Each row was made from one walk, in order. Every step used is in the known rows, and no mark comes twice. Write each row's walk.
Known rows
L -> C -> M -> A: [ 0.43  3.53  0.41 -1.81  1.53  1.40 -3.18 -0.10  3.26  0.34  0.14 -2.34
  0.41  0.24  0.41 -0.63 -0.49  0.17  0.23 -1.04 -2.23 -1.41 -0.26  1.12
  0.16]
U -> M -> A: [ 0.97  1.76  0.72  0.53  0.82  0.30 -0.35 -0.22  0.69  0.35  0.54 -0.50
 -1.21 -1.10  0.48 -1.19  0.75  0.25  2.72  1.48 -0.14 -1.12 -0.46  2.79
 -0.39]
Q -> C -> M: [-2.70  1.16  0.72 -1.90 -0.77 -1.44 -2.68 -0.37  2.75  0.65  0.97 -0.29
  1.24 -0.05  0.27 -2.16  0.00 -1.99  0.58 -1.92 -1.28 -1.21 -0.17 -0.81
  0.85]
M -> Q: [-1.50  0.72 -0.18 -0.60  1.07  0.70 -1.39  0.18  0.49 -0.24 -0.16 -0.50
 -1.18  0.70  0.32 -0.58 -0.11 -0.65 -1.25  0.26 -0.63  0.42  0.66 -0.80
  0.26]
C -> L -> U -> M -> Q -> A: [ 1.04  0.87 -1.19 -0.21 -0.25  0.87  2.00 -0.24  1.57 -1.37 -1.56  0.78
 -1.25 -0.57  2.28 -0.10 -0.69 -0.54  0.42  2.20 -0.78  0.21  0.45  1.39
 -0.30]
L -> C -> M: [-0.34  2.43  0.14 -2.67  1.02  0.56 -4.20  0.37  2.09 -0.60  0.96 -0.83
  0.29  0.55  0.20 -0.38 -0.73 -0.16 -0.72 -1.78 -2.56 -1.12  0.49 -0.05
  0.43]
C -> M -> Q -> L: [-3.76  0.53 -1.36  1.52  1.09  1.23 -1.02  0.18  0.58  3.30 -0.34 -0.04
 -0.10 -0.19 -0.17 -0.48 -0.55 -1.37  0.55  0.46 -0.16 -0.69  0.37  0.15
  0.40]
L -> C: [ 0.15  2.51 -0.41 -1.52  0.77  0.31 -3.46  0.60  0.53 -1.44  1.37 -0.83
 -0.85  1.80  0.28 -0.31 -0.43  0.19 -1.17 -1.22 -2.03  0.34  0.88 -0.74
  0.11]
V -> A -> Q -> M -> C -> L -> U: [-0.11 -2.51  1.32 -0.88 -1.94 -1.78  2.92  1.01  0.32 -1.44 -0.61 -0.56
  2.49  0.36  0.52  1.43  0.17  0.03 -2.32  0.24 -0.02 -0.19  0.41 -3.52
 -0.60]
V -> A -> Q -> U -> M -> C -> L: [ 2.41 -2.71  0.88 -1.12 -1.01 -0.36  2.91  0.87 -3.87  0.46  0.24  1.30
  1.26 -1.19 -2.55  0.72  0.55  0.00 -1.04 -0.29  1.87  0.79  0.10 -0.97
  1.27]
L -> C -> M -> Q -> V -> A: [ 1.39  1.31 -0.02 -0.24  1.70  1.06 -4.75  1.98 -2.29  0.94  0.97 -1.08
  1.46  1.11 -1.83 -1.24 -0.81 -0.88 -1.32 -2.47 -2.31  3.42  0.29 -0.97
  1.33]
A -> Q -> T: [ 3.76  0.80  1.35 -0.94  0.09 -0.68  1.52 -0.81 -0.20 -1.68 -0.87  0.58
  1.58  0.12 -1.72  1.10  0.12  1.04 -0.50 -0.16  0.57  0.83 -0.65 -2.29
 -0.32]
L -> U -> M -> C: [-2.40 -2.50 -0.53 -0.38 -1.10 -0.61 -0.32  0.56 -0.29 -0.81  0.49  0.85
 -3.40 -0.54  2.90  0.49 -0.28  1.36 -1.07  0.28 -2.22 -1.02  1.22  1.31
 -1.15]
C -> L: [ 0.51  1.71 -1.10 -0.61  1.07  1.93 -1.02  0.51  1.78 -0.05  0.22 -0.09
 -0.45  0.89  0.66 -0.75  0.11 -1.15  1.32  0.37 -0.07 -1.13  0.31 -0.64
  1.07]
A -> Q: [ 1.44 -0.23  0.69  0.40  0.65 -0.46 -0.09 -0.52 -0.05 -0.88 -0.12  0.37
  1.21  0.57 -1.28  0.76  0.19  0.32 -0.81 -0.07  1.32  0.08 -0.49 -1.16
 -0.09]
C -> M -> A: [ 0.20  2.67  0.87 -0.86  1.57  1.23 -1.84 -0.68  3.29  0.71 -0.51 -1.47
  0.79 -1.22  0.29 -1.20  0.08 -0.74  1.87 -0.14 -0.72 -1.91 -1.02  1.43
  0.34]
C -> L -> U: [ 0.11  0.96 -2.20 -1.17  0.16  1.88 -0.61 -0.02  3.11 -1.25 -0.60 -0.62
 -1.70  1.00  2.52  0.57 -0.54 -0.04  0.16  0.14 -1.08 -1.27  0.59 -0.12
  0.32]
U -> M: [-0.20  0.66  0.41 -0.19  0.28 -0.52 -1.06  0.10 -0.67 -0.48  1.42  0.82
 -1.29 -0.75  0.32 -0.99  0.52 -0.20  1.81  0.75 -0.21 -0.63  0.25  1.61
 -0.09]
Q -> U -> M -> A: [ 1.36  1.95  0.68 -1.53  0.17  0.48  1.09 -1.40 -0.40 -0.92 -0.24 -0.40
 -1.54 -2.23 -0.75 -0.56  0.65  0.03  1.80  0.11  1.06 -0.14 -0.67  3.22
  0.03]
V -> A -> Q -> C -> L: [ 1.65 -0.19  0.40  0.20 -1.15 -1.44  0.22  0.88  0.05  1.07  0.92 -0.58
  3.76  1.90 -1.81 -1.11  0.63 -1.62 -0.06 -0.80  1.13  0.69 -0.44 -3.87
  1.69]
Q -> U -> M: [ 0.57  1.13  0.25 -2.53 -0.42 -0.48  0.15 -0.98 -1.57 -1.79  0.65  1.21
 -1.85 -1.85 -1.05 -0.29  0.44 -0.35  0.87 -0.79  0.89  0.09  0.05  1.92
  0.36]
A -> Q -> L: [-0.46 -0.63 -1.03  3.59  0.47 -0.20  0.94 -0.25 -1.47  2.08  0.11  0.63
  1.12  1.06 -1.60  1.11  0.14  0.12  0.61  0.54  2.13  0.42 -0.49 -0.81
 -0.31]
A -> Q -> M -> C: [-2.37 -2.51  2.91 -0.35 -1.00 -2.40  1.91  0.04 -0.54 -1.63 -0.28  0.51
  1.71 -0.39 -0.33  0.87  0.57  0.07 -2.46  0.40  0.87 -0.41  0.00 -2.03
 -1.38]
U -> M -> Q -> V: [-0.30 -1.14 -0.36  1.91  1.09  1.34 -1.44  0.85 -3.31  0.41  0.46  0.86
 -2.34 -0.46  0.08 -1.03  0.10 -0.04  0.98  0.56  0.08  2.32  0.31  1.98
  0.19]
M -> A: [ 0.78  2.58  0.32  0.32  1.32  0.90 -1.09 -0.34  1.81 -0.14 -0.09 -1.41
 -0.35  0.20  0.32 -1.02  0.36 -0.38  1.28  0.38 -0.36 -0.41 -0.56  0.92
 -0.12]
V -> A -> Q -> T: [ 6.07  1.29  1.86 -0.88 -0.03 -2.01  0.98  0.13 -1.73 -1.45  0.03  0.26
  3.78  0.42 -3.41  0.45  0.40  0.35 -0.26 -0.64  0.52  2.20 -0.89 -3.90
  0.36]
C -> M -> Q -> T: [ 0.55  1.98  0.92 -3.09  0.83  0.61 -0.26 -0.41  1.72 -0.21 -1.27 -0.21
  0.31 -1.09 -0.23 -0.59 -0.52 -0.29 -0.47 -0.17 -1.80 -0.26  0.01 -1.42
  0.52]
A -> Q -> U -> M -> C -> L: [ 0.38 -3.37  0.35 -1.41 -0.88  0.90  3.42 -0.23 -2.29  0.15 -0.66  1.47
 -0.87 -1.26 -0.85  1.29  0.21  0.89 -1.23  0.19  1.82 -0.63  0.17  0.54
  0.44]
Q -> M -> A: [-0.86  3.01  2.11 -0.84  0.20 -0.95  0.65 -0.76  2.42 -1.70 -0.21 -1.77
  0.94 -0.88  0.37 -1.18  0.94 -1.07  1.42  0.95  0.43 -0.91 -0.53  0.43
 -1.09]

Write each row's walk
[-3.44 -1.12 -0.10 -2.08 -1.53 -0.02  1.76  0.48  2.58 -2.05 -0.71 -0.50
 -1.18  0.08  3.39  0.58 -0.18 -0.31 -1.49  0.47 -1.47 -1.88  1.20 -1.02
 -0.88] | Q -> M -> C -> L -> U
[-0.61 -2.25 -0.87 -0.37 -2.36 -0.70  1.94 -0.54  1.81 -0.19 -0.17  0.22
 -0.25  0.31  1.99  0.47  0.04  0.90  0.17  0.41  0.37 -1.49  0.15 -0.05
 -0.19] | A -> Q -> C -> L -> U -> M
[-0.37  0.08 -0.83 -0.85 -0.58 -0.53 -0.79 -0.31  0.77 -1.71  0.64  0.45
 -2.53 -0.79  2.21  0.37 -0.08  0.90  0.75  0.31 -1.11 -1.05  0.63  1.86
 -0.80] | L -> U -> M
[-0.45  0.16 -1.24  2.46  0.22  0.90  1.57 -1.41  2.81  2.26 -1.89 -1.09
  1.35 -0.34  0.62  1.85 -0.59  1.10  0.97  0.43  1.23 -1.72 -1.33  1.60
 -0.98] | C -> M -> A -> Q -> L -> U
[-0.97  0.92 -0.27 -2.76  0.45  0.62 -0.09 -0.92 -0.40 -1.52 -0.86 -0.37
 -1.60 -0.36 -0.96  0.13 -0.24 -0.96 -2.24 -1.21  0.40  1.27  0.38 -0.34
  0.66] | M -> Q -> U
[-3.71 -0.47  0.51 -0.65 -1.27 -1.50 -0.70  0.16 -0.28  0.78  1.08  0.07
 -1.67  0.11  0.89 -2.17  0.40 -0.66 -0.25  0.26 -0.99 -0.10  0.81  0.29
  0.02] | U -> M -> Q -> C
[ 3.26  1.19 -0.13  1.93  1.32 -0.22 -3.27  1.65 -3.54 -0.17  1.67  0.16
  1.25  0.89 -2.30 -1.52  0.36 -1.62  1.35 -1.74  0.02  4.04 -0.60 -0.91
  1.24] | Q -> V -> A
[ 1.41 -0.02 -0.25  3.72  0.35 -1.57  0.42  0.80 -3.01  2.09  1.06  0.48
  3.25  1.27 -3.26  0.50  0.45 -0.65  0.81  0.07  2.10  1.82 -0.61 -2.28
  0.48] | V -> A -> Q -> L
[ 2.04 -0.86  1.08 -1.66 -0.52 -0.91  1.96 -1.46 -2.39 -1.78 -0.03  1.48
 -0.04 -1.83 -2.14  1.21  0.46  0.77 -0.28 -0.41  2.67  0.39 -0.58  1.24
 -0.13] | A -> Q -> U -> M
[-2.16 -1.65  0.68  0.22 -0.23 -0.61 -0.64  1.06 -1.77  0.56  1.31  1.25
 -2.08 -0.66  0.91 -0.73  0.30  0.26 -0.04  0.68 -1.34 -0.70  0.96  0.97
 -0.37] | U -> M -> C
[ 1.20 -0.18  1.55  0.18 -1.32 -3.50 -0.83  0.46 -1.15 -0.03  1.52 -0.18
  3.75  1.63 -2.35 -1.22  0.71 -1.14 -0.90 -1.65  0.84  1.56 -0.61 -3.61
  0.71] | V -> A -> Q -> C
[-1.45 -0.58  1.46 -1.15 -0.88 -1.86 -0.99 -0.83  2.00  0.52  0.19  0.05
  2.81 -0.14 -0.83 -0.79  0.06 -0.76 -0.44 -1.59  0.56 -1.18 -0.93 -1.50
  0.53] | A -> Q -> C -> M
[-1.21  0.81 -1.40 -0.45 -1.74  0.68  1.05 -0.54  3.93  0.43 -0.17 -1.69
 -1.84 -0.01  3.39 -1.31  0.23  0.22  2.18  0.93 -1.09 -2.08  0.19  2.16
 -0.13] | Q -> C -> L -> U -> M -> A
[ 2.53 -1.29 -0.01  2.53  1.22  0.54 -1.09  0.11 -2.56 -0.58 -0.14  0.79
  1.11  0.73 -1.81  0.67  0.03  0.27  0.12 -0.89  1.91  2.58 -1.03 -0.16
  0.17] | A -> Q -> V
[-3.47 -0.31 -2.95  1.98 -0.06  0.88  0.13 -0.11  0.56  1.07 -0.75 -0.46
 -2.35  1.39  1.91  0.91 -0.77 -0.05 -1.03  0.56 -0.73  0.31  1.00  0.02
 -0.65] | M -> Q -> L -> U
[-2.10  2.42 -1.63  0.43  0.83  0.77 -2.93  0.60  0.68  2.23  1.14 -0.42
  0.25  0.97 -0.26 -0.08 -0.81 -0.50  0.62 -1.16 -1.53 -0.81  0.55  0.33
  0.24] | Q -> L -> C -> M
[-0.77 -4.00 -0.75  3.80 -1.74 -2.15  2.14  1.28 -3.96  2.28  0.87  1.35
  0.36  0.25 -0.21  1.73 -0.03  1.41 -0.77  0.70  0.39  1.00  0.41 -0.51
 -0.90] | V -> A -> Q -> L -> U -> M -> C
[ 0.66  0.32 -0.29 -2.25 -0.90 -0.19  1.47 -0.62  0.50 -1.96 -1.11  0.21
 -2.83 -0.96  1.98  0.71 -0.50  1.73 -0.69  0.94 -2.12  0.29  0.90  0.28
 -1.03] | L -> U -> M -> Q -> T
[ 2.94  0.91  0.64  1.22  1.96  2.20 -2.24 -0.10  0.15  0.68 -0.72 -1.61
  2.05  0.40 -1.41  0.54 -0.60  1.29  0.01 -1.48  0.08  1.24 -1.42  1.39
 -0.04] | L -> C -> M -> A -> Q -> V
[ 0.17  0.22 -1.89 -0.93 -0.34  1.42  0.29  0.15  1.92 -1.04  0.09  0.23
 -2.52 -0.40  2.73  0.25 -0.15  0.56  1.62  1.19 -0.86 -1.78  0.83  1.76
 -0.03] | C -> L -> U -> M
[ 0.90  0.81  0.95 -1.55  0.01  0.01  1.08 -0.12 -0.93 -0.76 -0.35  0.71
 -1.61 -1.05 -0.01 -0.59  0.14  0.92  0.38  1.43 -1.36  0.43  0.64 -0.13
 -0.31] | U -> M -> Q -> T
[ 0.34  3.23  0.70 -1.97  1.14  0.06 -2.42  0.15  1.61 -1.01 -0.58 -0.26
  1.68  0.51 -0.30 -0.86 -1.24 -1.37 -1.81 -0.73 -2.28  1.08  0.18 -0.59
  0.09] | L -> C -> M -> Q -> A
[ 0.31 -0.39 -0.18  4.78  0.48  0.24  2.64 -0.57 -1.42  3.01 -0.13  0.06
  0.51 -0.71 -0.82  0.50  0.71  1.17  2.83  2.40  2.75 -0.64 -0.91  2.43
 -1.00] | U -> M -> A -> Q -> L
[-0.80 -0.74  0.84  0.11 -1.17 -2.14 -0.28 -0.56  0.43 -0.40  0.62  0.14
  1.73  1.31 -0.80 -0.48  0.37 -0.45 -1.08 -1.10  0.85  0.16 -0.46 -1.98
  0.06] | A -> Q -> C
[-1.78 -0.90 -0.92 -0.17  0.60  1.67 -0.51  1.35  0.51  0.93  0.12  0.17
 -1.29  1.02  1.35 -0.54 -0.16 -0.68 -0.61  0.35 -1.26 -1.13  1.05 -1.00
  0.88] | M -> C -> L
[-1.71 -1.52 -0.40  0.08  0.06  1.16  0.35  1.53 -0.79  1.49  0.74  1.12
 -2.22 -0.40  1.65 -0.72  0.21 -0.06  0.76  1.44 -1.01 -1.52  1.24  0.89
  0.44] | U -> M -> C -> L
[-0.16 -0.01  2.61 -0.76 -0.50 -2.26  1.63 -0.87  0.32 -2.45 -0.25  0.14
  2.38 -0.48 -0.95  0.61  0.77 -0.35 -0.53  0.35  1.87 -0.57 -0.55 -1.63
 -1.11] | A -> Q -> M
[-0.68 -2.01 -1.67  3.18 -1.02 -0.71  2.23 -0.56 -1.17  0.95  0.05  1.23
 -0.89 -0.22  0.58  2.05 -0.11  1.67  0.97  1.36  1.48 -0.59  0.04  1.55
 -1.31] | A -> Q -> L -> U -> M
[-1.05 -1.39 -0.50 -2.07 -0.69  1.24  1.64  0.34 -1.54  0.21  0.08  1.22
 -2.54 -1.32  0.28 -0.04  0.14 -0.33 -0.06 -0.04  0.08 -0.74  0.91  1.28
  0.90] | Q -> U -> M -> C -> L
[-0.09 -3.33  1.39 -1.12 -1.10 -1.09  2.38 -0.69 -3.39 -0.69 -0.13  1.89
 -0.89 -1.62 -1.39  1.36  0.26  1.29 -2.06 -0.56  1.64  0.36  0.01  0.72
 -0.31] | A -> Q -> U -> M -> C
[ 4.04  0.55  1.16 -1.62 -0.16 -1.72  0.51 -0.58 -2.68 -1.71  0.12  0.22
  2.83 -0.14 -4.15  0.88  0.46 -0.58 -1.62 -2.13  2.40  2.22 -0.96 -2.21
  1.02] | V -> A -> Q -> U
[ 2.30 -0.04  1.47  1.46  0.62 -0.12  1.40 -0.74 -0.22  0.24 -0.38 -0.16
  0.54 -1.03 -0.61  0.25  0.79  1.55  1.62  1.81  1.62 -0.97 -1.10  1.97
 -0.83] | U -> M -> A -> Q
[-0.19  0.74 -0.13  3.15  1.23  1.04  1.24 -0.86  1.28  3.42 -1.12 -0.82
  2.52 -0.58 -1.29  0.65  0.02  0.02  2.07  0.79  2.18 -1.60 -1.63  1.06
 -0.19] | C -> M -> A -> Q -> L
[ 2.69 -0.20  0.97  2.13  1.93  1.85 -0.91 -0.55  0.04  1.29 -1.34 -0.66
  2.50 -1.01 -1.49 -0.04 -0.04  0.50  1.60 -0.62  1.64  0.73 -2.23  1.69
  0.29] | C -> M -> A -> Q -> V
[-2.63 -4.51 -1.37  3.45 -1.55 -0.80  2.60  0.20 -2.20  1.74 -0.07  1.61
 -1.65 -0.01  1.35  2.35 -0.29  2.26 -0.88  1.33  0.44 -0.72  0.62  1.04
 -1.73] | A -> Q -> L -> U -> M -> C
[-3.50 -0.36 -2.09 -1.40 -1.45  0.98 -0.06 -0.05  3.56 -0.34 -0.92 -1.50
 -1.92  1.91  3.15 -0.65 -0.70 -0.86 -1.82 -0.25 -1.93 -0.66  1.15 -1.46
  0.53] | M -> Q -> C -> L -> U
[ 3.49 -1.67 -1.47  2.91  0.48  3.05  2.13 -0.32 -0.05  0.18 -1.61 -0.32
 -0.80 -0.52  1.26  1.26 -0.04  2.01  2.35  1.51  1.62  0.50 -1.14  3.15
 -0.57] | C -> L -> U -> M -> A -> Q -> V
[ 0.06  0.39 -1.31  2.56  0.48  0.08 -0.60  0.29 -1.44  1.43  0.73 -0.19
  0.77  2.39 -1.29  1.57 -0.50  1.06 -1.02 -0.30  0.49  0.80  0.23 -1.04
 -0.47] | A -> Q -> L -> C
[-1.63 -1.42 -1.95 -0.95 -0.34  1.75 -0.06  0.89  2.14 -0.34 -0.63 -0.37
 -2.54  1.18  3.28  0.76 -0.75  0.25 -1.64 -0.05 -2.11 -1.26  1.19 -0.59
  0.13] | M -> C -> L -> U
[-4.04 -1.32 -0.71 -1.21 -2.25 -1.57 -0.37 -0.33  1.24 -0.66  0.27 -0.41
 -2.71  0.24  2.86 -0.95 -0.21  0.22 -1.28  0.01 -1.89 -0.39  1.16  0.60
 -0.68] | L -> U -> M -> Q -> C
[ 0.61  2.27  0.52  0.36  0.96 -0.59 -0.11 -0.11  0.32 -1.32 -0.92  0.67
  0.72  0.53 -0.38 -1.08 -0.38 -1.99 -0.79  0.58 -0.23  2.19 -0.12 -0.81
 -0.14] | M -> Q -> A
[ 1.02  0.40  0.35  0.55  1.77  0.75 -3.39  1.48 -2.37  1.19  0.39 -0.22
  1.90 -0.27 -1.81 -1.63 -0.22 -1.90  0.34 -1.67 -0.66  3.06 -0.47 -0.84
  1.55] | C -> M -> Q -> V -> A
